Each row was made from one path, in order. Every step used is in the known rows, and no mark comes twice. Write each row's path.
In the rows, 128 means zero.
Known rows
mabiz > boga > sozug > lareg > kosegor: [210 106 130 131 172 163 149 161 123 153 113 127 173 109 100 138 106 161
 141 121 168 115 116 119 146 127 132 120 124 121 151  87 144 166  96  82
 119]
kosegor > lareg > sozug > mabiz > boga: [153 141 143 130 155 119 158 138 123 166 101 121 187 119 118 170 111 145
 155 146 170 145  42  94 109 142 137 112 168 182 144 143 113 148 158  90
 112]
kizis > kosegor > vokol: [163 133 170 137 129 164 111 133 102 179 118 137 138 121  85 109 143 126
 132 153 184  87 157 118 150 147 191 158 113 172  96 164 115 147 136 113
  65]
mabiz > boga: [202 116 119 139 148 160 159 153 137 144 107 128 162 112 108 134 117 151
 126 122 150  92 158 128 129 119 146 125 127 145 157 143 133 139  99  91
  83]
kived > kabi > vokol > kosegor: [122 137  92 145 127 157  51 129 136 112 126 127 132 137 147 170 152 141
 115 122 134 115 181 139 146  99 115 139 155  58 139 129 119 145  99 113
  61]
furutum > finog: [139 161 126  99 146 160 120  82 145 159 111  94 196  99  75 155 139  87
 154  95 152 133 125  95 123 101 133 163 120 141 137  86  69 152  85 115
  89]
veni > boga > sozug > mabiz: [ 84 164  92 144 152 184 147 116 133 120 120 135 159 146 110 101 134 159
 143 116 161 111 124  72 185 150 111 120 153 145 108  33 124 105  42 125
 103]
kived > kabi > vokol: [124 149  88 148 126 163  63 135 144 106 121 168 113 101 133 165 151 160
 119 125 118 130 183 132 144  89 105 144 145  59 140 129 112 135 102 113
  50]
kived > kabi > vokol > kosegor > lareg > sozug > mabiz > boga: [140 130 105 151 142 155  61 136 136 131 113 117 159 138 153 172 136 154
 119 126 152 123 148 128 136 110 121 121 175  76 151 145 126 158 111  92
  89]
rubep > nobif > kizis > kosegor > lareg: [154 130 147 111  83 114 144 151 131 159 111 125 168  56  95 120 131 130
 103 137 193 141 124  77 144  86 115 167 132 177 180 126 120 106 128 150
 112]
kived > kabi > vokol > kosegor > kizis: [111 139  72 151 133 143  55 128 131 108 124 126 138 136 145 159 155 146
 114 118 140 119 183 135 147  89 112 132 157  64 147 139 138 152  97 118
  57]
vokol > lareg > kosegor > kizis: [178 117  53 142 168 112 138 130 135 158  81 131 155 138 125 134 153 168
 176 143 174 127 121 138 107 125 138 123 162 111 136 152 100 159 140 122
  91]
kabi > vokol: [156 134 136 140 145 139 108 149 134 141 104 170  98 122 143 162 120 122
 179 124 106  70 174 106 157 122 137 151 121  64 115 128 120 124  98 114
  69]
boga > mabiz > sozug > lareg > kosegor > kizis: [157 151 129 145 162 159 165 107 171 155  98 122 132  65 130 128 113 173
 153 117 133 103  76 132 101 132 121 127 124 116 133  67 115 142 125 108
 161]
lareg > sozug > mabiz: [145 170 134 123 159  91 128 100 121 162 104 120 178 105 110 146 128 148
 177 121 176  98  84  44 129 142 149 140 143 146 133 133 152 134 132 127
 104]
furutum > rubep > poza: [149 150 112  73 139 101 117 105 142 155 112 106 137 139  85 120 121 147
 140  88 123 141 140 146 179  93 205  78 110 157 145 112 151 102 109 147
  32]
kived > kabi > vokol > kosegor > lareg > sozug > boga: [129 125  96 148 144 149  47 137 128 123 124 123 133 141 147 172 143 143
 123 110 153 136 153 133 130 106  99 139 176  72 135 142 119 158 105 113
  82]
kosegor > kizis: [106 154  60 144 148  94 152 116 112 117 110 133 156 110 104 115 152 146
 140 118 154 125 133  95 135  94 128 126 130 158 155 142 173 138 111 141
  51]
kizis > kosegor > lareg > sozug > mabiz > boga > veni: [162 111 174 135 152 164 148 133  81 194 106 136 213  90 125 158 117 156
 142 137 196 105  70 127 121 142 168 126 141 224 116 164 117 166 157 105
 108]
boga > veni: [142  80 117 140 126 129 154 144  97 139 139 164 149 116 117 161 145 147
 128  92 133 114 143 150  97 118 152 135  80 150 147  89 136 172  90 144
  63]
mabiz > sozug > lareg > vokol > kabi > kived: [156 124 139 108 135 220  84 158 142 156 116 126 104  43 109 157 124 164
 135 147 126 120 120  82 115 103 115 141  98  59 108 102 124 169 145  96
  95]
vokol > kabi > kived: [ 89 126  95 113 132 174  91 135 121 109 112 187 135 118  89 167 133 179
 119 133 124 107 163 134 140 127 133 135 110  51 138 137 110 150  90 143
  75]
sozug > lareg > vokol > kabi > kived: [115 111 150 138 163 171  97 165 134 170  95 148  97  85 124 152 135 156
 140 137  90 147 124 108 119 121 108 109 108  45 131  88 107 141 139 125
  66]
rubep > poza: [137 136 108 108 136 126 141 107 141 140 104 120 136  99  70 131 135 125
 169 105 122 122 184 158 134 107 212 132 117 149 132  96  98 128  90 155
  48]
finog > poza: [156 173 125 138 141  81 132  94 159 189  73 126 134 117 101 123 141 130
 159 123 106 131 137  94 144 125 123 120 118 167 133 122  97 115 117 152
  52]
kizis > kosegor > lareg: [136 135 168 129 133 177 142 126  97 171 106 137 184  89 120 161 128 134
 139 157 174 115  82 131 135 131 149 139 149 217 102 157  89 137 165 115
  80]
boga > mabiz > sozug > lareg > kosegor: [169 149 150 138 156 172 160 109 178 160 100 122 125  66 131 139 110 166
 155 120 126  98  74 136 100 141 123 133 122 109 124  59  95 136 126 105
 166]
kosegor > vokol: [166 137 136 139 125 119 117 152 136 151 128 137  87 165  67 104 148 114
 128 150 153 121 174 109 133 149 183 151 105 111 126 134 122 148 114 102
  52]
nobif > rubep: [150 147 120  99 115 116 143 159 137 130 107 131 148 140 108 142 112 104
 140 110 139 143  88  75 170 104 175 103 139 149 154 141 151  89 111 122
  76]
kosegor > vokol > kabi: [134 126 106 126 115 137 104 157 126 142 127 165  95 169  69 103 136 154
 106 150 155 115 185 129 135 143 179 135 108  99 138 139 115 167 103 104
  48]
kived > kabi: [113 159  77 139 115 159  85 115 141  97 130 144 143  92 106 157 163 164
  95 129 139 158 154 130 126  86 102 140 149 113 153 121 111 134 114 123
  45]
vokol > lareg: [192 124  68 136 137 162 143 135 138 136  94 149 142 155 123 140 142 137
 153 140 159 143 132 138 111 124 125 135 156 131 129 121  77 145 138 125
  69]
sozug > boga > mabiz: [170 118 132 178 168 161 146 105 159 136  91 140 100 117 130 103 124 156
 138  74 130 119 115 117  94 147  86 159 168 154 129  73 107 113  59 163
 120]
rubep > nobif: [132 141 135 115  99 114 145 143 146 137 122 124 132  68  91 124 146 125
  92 133 175 138 146  87 136  96  86 177 110 136 156 106 129 110  94 125
  72]
boga > sozug > lareg > vokol > kosegor: [157 126 136 115 162 161 109 145 104 150 131 115 155 130 111 150 133 134
 145 131 146 137  91  92 158 129 106 131 117  99 123   4 137 169 111 113
 100]
sozug > mabiz: [133 151 151 161 130 149 133  87 151 142  78 123 156 105 134 129 133 151
 147 140 132 106  92  44 127 143 146 137 160 167 144 104 134 101 103 140
  65]

Write each row's path
[157  80 145 145 164 122  95 159 104 166 115 116 131 182 168 179 113 103
 174  96 148  80 135 131 126 143 140 137 146  86 115 133 131 169  96 117
 107]
kabi > vokol > kosegor > lareg > sozug > boga > veni
[139 135  49 156 146 148  65 140 145 118 105 165 122 114 141 155 158 180
 134 132 137 139 181 147 134  88 108 130 163  45 145 148 110 156 113 109
  62]
kived > kabi > vokol > lareg > kosegor > kizis
[198 126  95 132 163 136 108 161 128 156  95 175 111 154 147 160 118 130
 200 123 144  90 163 121 142 128 137 145 137  50 109 143 103 154 126 106
  94]
kabi > vokol > lareg > sozug
[131 131 100 157 151 151  60 130 140 125 119 127 132 143 154 167 138 152
 121 105 144 130 145 151 125 115  96 133 177  69 137 119 108 155 100 113
 106]
kived > kabi > vokol > kosegor > lareg > sozug > boga > mabiz
[221 121 121 138 131 126 121 137 122 179  95 144 156 131  98  91 121 148
 166 111 187 103 138  98 127 135 186 145 154 165 156 138 112 137 139 170
 152]
nobif > kizis > kosegor > vokol > lareg > sozug > boga > mabiz
[212  94 150 149 146 171 121 148  93 202 102 144 163 145 101 102 133 152
 136 143 211  95 150 134 126 158 206 141 121 176 109 169 121 185 138 102
  91]
kizis > kosegor > vokol > lareg > sozug > mabiz > boga > veni
[199 137  62 116 155 126 138 137 121 153 103 144 160 155 112 147 137 140
 176 129 190 136 116 127 110 128 131 136 149 122 123 138  92 164 155 118
  96]
vokol > lareg > sozug
[176 130 150 168 142 167 149 110 155 152  73 117 171 107 135 119 118 165
 134 136 141  94 111  61 125 143 154 122 162 171 162 122 145 114  93 112
  80]
sozug > mabiz > boga
[185 121 129 117  83 118 131 160 138 164 108 131 147  87  84  92 140 129
 101 140 206 139 161  83 143  96 134 173 123 152 176 130 120 119 122 147
 106]
rubep > nobif > kizis > kosegor > vokol > lareg
[203 119 146 152 156 169 117 133 110 193 100 144 134 146  99  91 135 143
 144 132 205 103 141 140 126 165 173 158 138 165  90 152  95 164 134 119
 110]
kizis > kosegor > vokol > lareg > sozug > boga > mabiz
[168 130 150 110 135 179 111 136 148 163 113  99 123  38 110 155 115 146
 162 138 161 113  83  77 110 107 126 146 120 107 108 128 127 156 153  94
 108]
mabiz > sozug > lareg > kosegor
[207 124 119 127 106 135 118 144 118 168 100 144 160 128  92 105 129 135
 158 137 177 104 153  95 142 119 199 141 142 166 159 152 112 131 153 161
 111]
nobif > kizis > kosegor > vokol > lareg
[202  90 141 148 148 165 108 149  86 194 114 150 137 147  96 101 141 140
 139 127 212 110 154 137 119 154 182 157 123 170  93 165 113 184 130 124
  85]
kizis > kosegor > vokol > lareg > sozug > boga > veni
[139 123 157 129 129 183  88 140  98 168 115 162 135 125  77 118 139 151
 119 156 178  86 172 133 156 151 191 154 105 128  97 175 112 161 124 119
  71]
kizis > kosegor > vokol > kabi > kived
[ 96 162 104 153 155 202 174 124 171 138 111 127 119 111 128  98 117 156
 142 102 136 106 121 130 141 147 103 108 138 123 102  54  88  97  74 111
 141]
veni > boga > mabiz > sozug > lareg
[ 86 153  95 147 161 212 158 135 168 151 112 139 117 106 135  99 120 186
 131 111 120  97 139 137 138 142 100  97 134  99 105  41  82 110  72 104
 140]
veni > boga > mabiz > sozug > lareg > vokol > kabi
[174 151 146 139 153 189 156 122 175 162 105 129 117  66 136 135 116 168
 142 125 107 103  89 134  99 134 114 131 114 106 123  35  94 138 128 102
 152]
boga > mabiz > sozug > lareg > vokol
[198 108 110 136 179 150 154 161 117 147 111 126 178 109  99 126 111 169
 140 116 174 120 116 115 148 119 130 114 126 127 158  95 163 172  94  85
 115]
mabiz > boga > sozug > lareg > kosegor > kizis
[177  97 148 175 139 164 154 121 138 157  83 132 175 111 140 127 120 174
 127 117 138  96 117  84 108 141 165 118 139 176 169 109 154 138  80 119
  82]
sozug > mabiz > boga > veni
[150 140 126 117 149 163 132 133 109 123 131 147 150 115  91 144 121 129
 149 122 160 158  78  87 160 122 102 140 118 125 126  23 136 157 108 123
  92]
boga > sozug > lareg
[214 108 128 131 169 181 145 173 122 154 117 133 163 110 106 133 113 162
 127 125 148 119 130 114 147 120 123 117 116 118 150  62 142 167  97  79
 104]
mabiz > boga > sozug > lareg > vokol
[137 109 166 143 163 146 107 152 132 186 100  83 120 115 144 147 139 111
 149 131 113 135 104 100 116 126 116 109 126  87 127  80 117 138 149 119
  70]
sozug > lareg > vokol > kosegor
[ 96 157 112 153 168 185 168 123 176 152 108 118 122 103 129 104 119 166
 154 107 138  94 116 131 138 152 110 108 141 109 101  63  86 100  76 107
 156]
veni > boga > mabiz > sozug > lareg > kosegor
[136 125 110 132 169 110 100 141 113 180 116  68 160 138 145 143 173 146
 133 142 118  74 159 106 127 117 139 120 125  97 135  88 146 155 119 116
  71]
lareg > vokol > kosegor > kizis
[171 124 130 121 107 140  95 145 112 158 107 158 155 118  77 117 127 149
 146 135 162  93 167  94 154 123 204 144 124 128 160 160 124 134 136 170
 116]
nobif > kizis > kosegor > vokol > kabi > kived
[173 164 126 130 138 181 165 103 171 138 114 134 138  80 123 137 116 167
 138 120 126  84 102 139 107 135 126 147 119 131 126  54  97 135 110 107
 152]
boga > mabiz > sozug
[123 129 104 113 148 156  98 156 122 168 115 157 131  90 129 150 151 204
 118 154  89  83 173 119 126 110 125 122 111  77 137  79 101 153 115 110
  54]
lareg > vokol > kabi
[ 98 168  94 147 152 197 173 118 170 133 118 129 129 116 124 101 124 164
 138 106 138  89 138 132 143 147 111 117 138 128 103  56  88  97  64 110
 142]
veni > boga > mabiz > sozug
[145 128 115 122 169 148 113 143  98 145 130 114 160 130 111 139 139 139
 143 128 153 144  92  87 159 119 105 126 119 105 130  11 156 176 108 118
  97]
boga > sozug > lareg > vokol > kosegor > kizis
[145 131 176 128 146 179 126 141  98 192 105 133 174  77 129 161 140 151
 137 169 149 105  97 129 132 130 146 134 138 192  98 136  85 143 169 105
  79]
kizis > kosegor > lareg > vokol
[151  92 143 130 152 113 134 131  99 173 119  50 219 190 146 177 123 110
 137 119 193 105  70 132 103 152 163 106 160 171 147 132 137 179 130 105
 122]
vokol > kosegor > lareg > sozug > mabiz > boga > veni
[160 128 131 106 128 213  99 155 139 161 119 122 112  42 119 148 119 167
 132 143 133 117 112  82 110  94 111 136 109  94 114  96 122 167 148  90
  85]
mabiz > sozug > lareg > vokol > kabi
[212  93  62 137 165 136 131 145 112 156 104 152 144 158 120 133 137 150
 166  95 194 148 121 131  83 132 117 143 155 134 124 129 105 181 123 139
 100]
vokol > lareg > sozug > boga > veni
[ 88 162  78 129 153 176 151 133 124 114 139 141 152 146  97 110 136 148
 142 112 163 113 143  99 186 138 104 124 136 131 103  39 115 114  48 120
 101]
veni > boga > sozug
[ 83 167  97 160 161 169 184 117 166 132 110 138 130 140 126  99 130 156
 141 100 127  97 141 144 149 156 111 107 143 130 113  55  82  82  58 126
 129]
veni > boga > mabiz
[166  99 143 117 100 101 139 160 114 170 118 132 166  60  97 116 129 139
 106 104 211 146 122  80 121  92 110 172 127 182 178 125 138 132 113 163
 130]
rubep > nobif > kizis > kosegor > lareg > sozug > boga > veni
[157 145 133 133 150 198 150 123 169 158 103 144 121  68 137 133 110 187
 131 124 107 100  95 143 100 131 111 124 116  99 130  37  91 146 121 103
 150]
boga > mabiz > sozug > lareg > vokol > kabi
[157 103 147 140 165 126  90 152 116 164 109 104 129 179 165 174 111  97
 180 109 150  78 130 115 139 143 133 140 162  82 110 143 123 151 106 111
 108]
kabi > vokol > kosegor > lareg > sozug > boga
[151 133  70 151 139 161  59 140 150 122 107 166 116 114 143 167 155 174
 136 135 131 134 180 149 132  98 109 137 162  41 137 140  90 151 115 106
  67]
kived > kabi > vokol > lareg > kosegor
[168 105 114 131 174  94 122 135  94 160 131 139 143 115 102 140 131 147
 163  64 186 117 115  93  95 131 119 157 125 144 125 129 156 171  95 152
 107]
lareg > sozug > boga > veni
[182 112  90 149 172 124 108 155 137 161  81 166 108 142 157 152 129 149
 200 132 131  82 168 130 139 125 141 136 146  43 118 154 108 150 115 109
  89]
kabi > vokol > lareg > kosegor > kizis
[194 114  82 133 159 131 132 132 144 165  84 131 146 138 127 151 146 159
 178 147 164 119 121 142 105 136 141 133 160 103 126 141  74 151 143 117
  97]
vokol > lareg > kosegor
